Each row was made from one path, in order. Every step used is in the known rows, and no mark comes twice. Write each row's path.
Known rows
y-j-g: [  3.4 -26.4 -14.9 -15.6  13.1  15.5  -5.7  11.2   8.2  13.5  11.5  14.5
  -5.4  14.8 -29.6  24.3  11.8 -17.4  -1.8   2.1  -6.8 -17.6]
x-y: [ -5.4  12.1  -9.6 -13.5  12.3   4.2   0.7  15.7   1.8   8.9  -1.5  -5.6
  13.0   1.3 -14.7  16.2 -20.8 -14.7   9.8   6.0  -2.3  -5.1]
t-j-x-b: [ -2.7 -11.3   4.6 -16.2  -0.7  19.2  19.6   1.1  -3.3  -4.6  10.1  25.4
 -10.4 -16.7 -17.5  22.6  -1.9 -25.4  34.8  42.4  -7.5  21.5]
y-x: [  2.5  -3.6 -12.5 -10.9  19.9   7.9 -13.1   6.5   5.7  16.2   0.7   1.2
  10.4   2.0 -17.9  15.3 -17.7  -8.0   6.3  -1.6  -7.8   1.2]
j-x-y-b-g: [  1.5 -19.3  -6.6 -23.1   8.7  21.1   0.2  13.0  10.4  20.4   6.8  22.9
  -6.7  -6.1 -32.0  37.7  -0.2 -24.1  23.4   5.2   0.0   6.0]
j-x: [ -3.3  11.7  -1.9 -10.3   8.4   5.9   7.6   6.3  -5.2   2.6  -0.3  16.3
   0.8  -4.9 -15.8  14.8  -8.1 -17.5  14.0  13.0  -2.0   3.0]
y-x-b-j-g-k: [ -0.4 -23.8 -12.9 -29.1  -7.8  28.6  -1.5  17.3  10.1  18.3  37.0  39.1
 -16.5  -4.1 -31.2  22.8 -10.2 -36.2  27.7  11.9 -22.2  -0.6]
t-j-x-y-b-g: [  5.0 -43.2  -1.2 -26.3   1.7  19.7  10.5   2.6   8.6  17.1  16.5  24.7
  -5.0 -12.7 -31.2  45.7  11.7 -29.5  40.5  19.8   2.0  21.9]
r-y-j-g: [  9.0 -28.6  -9.8 -22.7  13.6   9.3  -4.4   9.1   4.0  19.1  19.4  -5.2
  -9.1   7.6 -28.2  33.0   6.6  -5.3  -7.0  -5.7 -15.0 -28.2]
r-y: [  2.5   5.5  -3.4 -13.8  14.3  -4.5   1.9   8.2  -3.6  15.9   5.4 -16.0
   5.6  -1.1 -15.5  13.5 -15.7   1.1  -4.7  -2.7 -10.7 -16.2]
r-y-b-t: [ -4.3 -27.3 -15.2 -25.8  10.8  14.0  -5.3  14.3   2.2  26.0  17.4  -9.7
  -2.8  -0.6 -36.1  16.0  -7.9  -9.4  -5.7  -6.0  -3.1 -17.5]
t-j-g: [  5.4 -39.7  -8.0 -13.2   4.5  -2.2  20.2   1.5  -0.2   4.9  14.4   7.0
   4.1   1.9 -27.4  18.3  15.8 -26.0  18.5  15.3  -4.3   4.6]
b-g-k: [  6.0 -14.6  -7.3 -12.5   1.4   4.1  -7.8  17.1   8.7  29.0  20.4  25.3
   4.9   4.6 -23.4   4.7  -0.9 -26.7   6.8 -10.9  -7.3  -2.0]
x-y-j-g: [  0.2 -21.4 -15.2 -23.2  11.4  17.1  -5.7  16.8  10.5  12.5  11.7   5.5
  -2.9  10.8 -28.3  36.3   0.6 -21.5   6.0   3.8  -7.7 -17.9]
r-y-x-b-t-j: [  1.3 -48.4  -7.7 -27.5   5.0  15.7   3.3   2.2   0.1  17.6  27.1  -4.8
 -12.4 -20.6 -32.5  24.2 -15.2 -18.0  28.5  13.9 -14.6   6.8]
x-b-t-j-g: [ -4.0 -63.0 -13.8 -18.2  -2.7  11.8  24.5   8.7   1.1   6.7  23.7  19.8
 -16.4 -10.4 -43.1   9.1  13.1 -41.1  29.6  24.1  -4.3   5.0]
b-g: [  4.6 -22.1  -9.1  -3.8  13.4  -1.7   3.6   8.5   4.4  22.7   0.1  14.6
   2.7  -2.4 -28.1   4.1   3.4 -19.2  10.5  -6.5  -2.9  -0.4]
j-g: [  2.3 -17.8 -12.5  -8.8  11.8  -0.7   9.9  11.1   2.1  10.9   6.7   7.3
   1.9   8.0 -27.4   9.2   4.1 -19.8   1.1   0.2  -5.8 -11.7]
y-b-x: [ -5.1   3.9  -9.5 -16.0  11.8  15.7   3.9  13.9   7.0  11.8   2.9  18.3
   2.4   1.6 -19.1  24.7  -4.9 -18.9  13.6  19.2   1.2   0.0]
r-y-x-b: [  4.6  -4.3  -5.5 -22.5  16.7  16.6  -9.3   7.5   3.7  20.3  11.3  -8.0
  -7.7  -7.8 -18.8  24.6 -28.6   2.3   4.0   4.5 -21.7  -8.6]
j-x-y: [ -6.1  17.4  -2.5 -17.9   7.6   7.9   7.2  12.5  -2.3   0.1   1.5   6.8
   3.1  -7.5 -14.0  27.0 -18.8 -21.0  19.6  15.2  -1.6   1.6]
t-j-g-k: [  8.0 -34.1  -7.0 -20.6  -7.8   2.8   8.8  10.7   3.4  12.0  35.4  17.2
   4.7   9.2 -23.4  15.5  12.0 -33.3  13.2  10.5  -8.3   2.4]
r-y-b-g: [  9.1 -31.6  -7.9 -19.8  15.1  10.3  -5.8   8.9   8.0  36.5  11.6   0.7
  -3.4   1.1 -33.3  25.1   4.2  -3.5  -2.0 -12.8  -8.4 -12.6]
x-y-j: [ -3.6   0.6 -11.5 -21.2  12.6  19.5 -12.7  16.7   8.7  12.6   1.6   1.3
   5.2   6.8 -16.8  31.1 -13.5 -11.7   6.0   8.1  -4.8 -11.5]
y-j-x-b: [ -4.5  -0.9  -1.7 -21.4   8.2  36.9  -5.0   9.9   5.1   4.2   6.0  32.0
 -19.4  -4.5 -20.8  29.7  -6.9 -15.7  14.7  28.1  -9.9  -0.3]
r-y-b: [  1.9  -4.5  -7.4 -23.0  15.2  13.5  -8.3  11.2   5.9  23.8   8.6 -11.4
   3.7   7.8 -21.1  24.8  -9.1   4.3 -12.2  -0.4  -9.9 -15.6]

Which path is each row?
[ -5.1 -17.7 -14.8 -35.7 -11.3  27.9   1.2  26.7  12.5  20.8  36.0  26.3
  -1.8   7.5 -32.5  36.6  -0.8 -36.0  18.7   8.4 -10.3  -8.9]  x-y-b-j-g-k
[-12.9  12.9  -1.2 -19.7  -2.6  12.0  22.5   8.9  -7.2  -1.8   6.7  18.2
  -3.4 -21.7 -19.1  32.3 -13.2 -29.5  40.8  22.8  -3.9   7.1]  b-j-x-y
[ -5.7  10.7  -0.6 -14.5   7.1  20.9   9.8   9.5  -1.1   0.6   2.6  25.4
 -12.6  -9.3 -18.9  13.9 -14.1 -19.8  17.0  27.6  -8.8   4.1]  j-x-b
[ -1.9 -24.9 -15.4 -29.5  -9.9  26.5   1.0  20.3  10.3  22.3  34.2  35.3
  -3.8  10.5 -33.8  23.1   9.8 -33.6   9.3   6.7  -9.8  -7.8]  y-b-j-g-k
[-10.3   5.6  -1.8 -13.7  -1.4  10.8  21.6   3.6 -10.4  -0.2   5.0  27.1
  -4.9 -19.3 -20.3  20.1  -3.9 -26.6  32.0  21.9  -2.8   9.3]  b-j-x
[ -6.3 -24.5  -4.2 -30.0   4.1  31.2  -1.3  11.9  -2.3  12.0  24.2  14.4
 -31.8 -15.5 -33.4  30.9 -11.2 -20.3  13.4  15.2 -10.2 -13.2]  r-y-j-x-b-t
[  3.4 -16.5 -14.4 -30.8  -0.4  21.3 -15.8  26.4  13.4  18.0  32.8  15.9
  -2.0  19.4 -23.5  35.5  -4.6 -28.6   2.5  -0.5 -11.0 -19.6]  x-y-j-g-k
[ -4.2   2.2 -13.9 -22.9  14.2  20.8  -9.6  18.2  11.7  17.0   1.0   0.7
  11.4   9.6 -21.6  26.4 -15.2 -10.8   2.1   7.8  -1.9  -5.8]  x-y-b
[ -7.9 -41.5 -10.1 -15.4  -2.0  15.9  15.9   8.1   0.0   6.7  14.5  14.7
  -8.3 -13.4 -32.5   4.7  -2.4 -33.4  30.0  27.8  -2.1  13.0]  x-b-t-j
[ -6.6   8.3  -8.0 -20.1   9.9  16.5   0.1  18.1   6.4   4.7   5.6  11.0
  -0.6  -4.4 -14.1  42.2 -13.0 -24.2  23.4  21.5  -0.9  -4.6]  b-x-y-j
[ -5.3  -3.0  -0.1 -31.6   0.0  20.9  13.4   3.0  -5.6  13.0  17.1  13.0
 -11.6 -15.4 -26.6  39.6  -3.2 -11.3  23.0  16.9  -9.2  -3.3]  r-y-b-j-x
[  4.4 -40.3   4.1 -13.6  -1.3  15.8  23.9  -0.5   0.5   8.5  13.1  38.3
 -18.3 -22.8 -29.5  22.9  10.6 -31.7  44.4  31.0  -6.2  24.3]  t-j-x-b-g
[ -7.7 -22.4 -10.7 -16.2  -1.2  19.2  25.1  12.6   0.8   5.5  12.0  28.3
 -18.4  -9.6 -35.4  13.4   3.1 -29.8  24.8  22.4 -13.7  -3.4]  x-b-j-g
[ -0.2  -2.5 -10.5 -15.2  16.1  23.1 -11.5   9.9   8.9  14.3   2.2  12.7
  -3.4  -2.0 -20.5  15.5 -23.1  -9.1  10.0  11.2 -14.2   2.6]  y-x-b
[  0.6 -10.9   2.9 -13.1   2.5   5.0  18.9  -3.0  -6.7  -2.0   8.7  16.4
   2.2 -11.9 -15.6  23.4   3.4 -23.9  30.6  27.5  -0.8  19.9]  t-j-x
[  4.0  -5.1  -5.9 -20.6  16.0  11.5 -11.8   8.0   2.8  18.8  10.3 -10.0
  -1.2   3.9 -18.1  28.8  -8.3   3.6  -8.5  -2.6 -12.5 -21.3]  r-y-j
[  3.9 -19.8 -12.2 -27.3   0.6  22.1 -18.2  26.0  19.1  35.6  23.7  23.2
   3.2  11.3 -29.1  26.5  -5.9 -26.9   6.1  -7.2  -5.3  -4.4]  x-y-b-g-k
[ -9.1  -9.5 -12.7 -19.8   4.3  23.6   4.1   9.0   5.1  16.1   3.0  20.7
   2.5  -0.3 -28.4  18.8   0.2 -17.9  14.8  14.9  -3.5   1.0]  y-b-j
[  2.8 -10.3   0.6 -19.0  -6.1  21.1   0.6  18.0   5.9  18.9  25.3  47.6
 -18.0  -8.8 -25.5  13.7  -4.8 -33.5  24.0  10.9 -11.6   6.4]  j-x-b-g-k
[ -0.7 -72.4 -19.5 -23.2   0.8  15.3  12.6   7.1   7.6  17.0  25.9  15.8
  -4.7   3.8 -47.6  19.4  23.2 -36.1  17.6  11.7   3.8   2.8]  y-b-t-j-g
[  7.7 -28.1   2.6 -24.6   8.4  27.1  -0.5   6.4   3.6  21.1  19.2  24.1
 -32.2 -16.8 -30.5  40.2   2.0 -11.4  18.0   9.6 -17.5  -7.7]  r-y-j-x-b-g
[  6.9 -30.4 -10.1 -11.8  16.7  20.0  -8.6   7.8  12.7  27.3   4.1  22.7
 -10.9  -7.6 -30.9  15.2 -10.8 -16.7  20.2  -0.1 -13.7   6.2]  y-x-b-g
[ -4.3 -32.1 -16.0 -21.8   2.2  21.3  12.7  10.8   7.4  16.2  13.5  23.3
  -5.5   3.3 -37.9  24.0  13.2 -25.4  16.3  10.5  -5.7  -5.3]  y-b-j-g
[ -6.9  -8.2 -10.0 -18.3   5.7  26.9   2.3   7.0   4.5  11.8   5.1  23.7
  -9.3 -15.5 -25.3  18.9 -18.0 -19.2  31.4  20.6 -15.6   8.1]  y-x-b-j
[ -3.7 -49.8 -12.0 -20.9   4.2  23.1   1.1   4.5   5.6  13.2  18.7  15.8
  -8.8 -15.2 -33.9  14.5  -9.4 -30.3  34.0  20.7  -6.6  18.2]  y-x-b-t-j
[-12.5 -13.1  -7.8 -15.5   2.3  20.7  12.2  13.0  -3.5   3.1  10.4  27.2
 -19.2 -16.6 -32.1   6.6  -9.8 -34.2  23.5  22.0  -2.4   3.5]  j-x-b-t
[ -5.7 -33.4  -4.4 -16.5  -2.2   6.0  22.0  -0.2  -8.5  -0.4  17.3  18.0
  -3.7 -19.3 -29.7  14.4   6.6 -36.5  37.0  22.6   6.2  17.2]  b-t-j-x
[ -0.3  -6.7 -11.1 -30.5  -3.7  18.3  -3.4  27.7  11.1   9.9  36.0  25.6
  -8.8   7.1 -20.4  46.3  -3.5 -40.1  21.4  12.6  -7.5 -14.7]  b-x-y-j-g-k
[  2.6 -13.9  -5.6 -33.0  -2.6  26.4 -11.6  22.0  14.1  27.6  27.9  35.7
  -5.4   1.6 -28.2  36.3  -3.5 -32.9  20.8   0.7  -3.4   3.9]  j-x-y-b-g-k
[  2.8  -1.9   0.6 -24.8  11.5  16.7  -5.8   4.5  -2.4  10.4  15.2   2.8
 -11.9  -4.0 -17.7  39.5  -6.6  -2.5   4.8   7.3 -10.9 -12.9]  r-y-j-x
[ -7.1 -24.7 -16.8 -28.7   0.0  22.0  13.0  16.8   8.9  13.8  14.6  15.4
  -3.8   1.3 -37.2  34.7   3.0 -28.0  22.7  13.6  -5.8  -6.4]  x-y-b-j-g
[ -2.2  -8.7  -3.9 -25.2   6.7  21.4   4.0   4.8  -0.7  18.0  15.3   4.0
 -13.9 -21.5 -24.9  29.8 -24.4  -7.7  25.0  13.0 -23.3  -2.0]  r-y-x-b-j
[ -8.3 -41.7 -15.6 -28.3   1.5  21.3   3.1  12.7   7.7  14.8  17.8   2.5
   5.3  -2.4 -35.5  27.1  -1.5 -31.5  24.8  18.3   5.4   9.3]  x-y-b-t-j
[  7.4  -2.2  -7.4 -19.0  20.3   1.7 -12.0   2.7   0.7  21.5  10.3 -17.2
   5.9  -2.8 -16.1  25.1 -23.1   3.4   1.9 -10.1 -15.9  -9.6]  r-y-x
[  1.6 -23.5  -7.1  -6.5  11.0  13.4   5.4  12.8   7.6  21.1   0.7  24.4
 -10.8  -6.7 -31.2   3.6  -1.5 -20.3  14.8   6.2 -10.0  -0.5]  x-b-g
[ -5.8   7.2  -6.6 -25.4   8.7  24.3  -2.0  12.9   6.2   8.6   4.2  12.5
   1.4   0.7 -21.2  37.4 -12.3 -18.6  14.7  17.2   0.6   0.7]  j-x-y-b
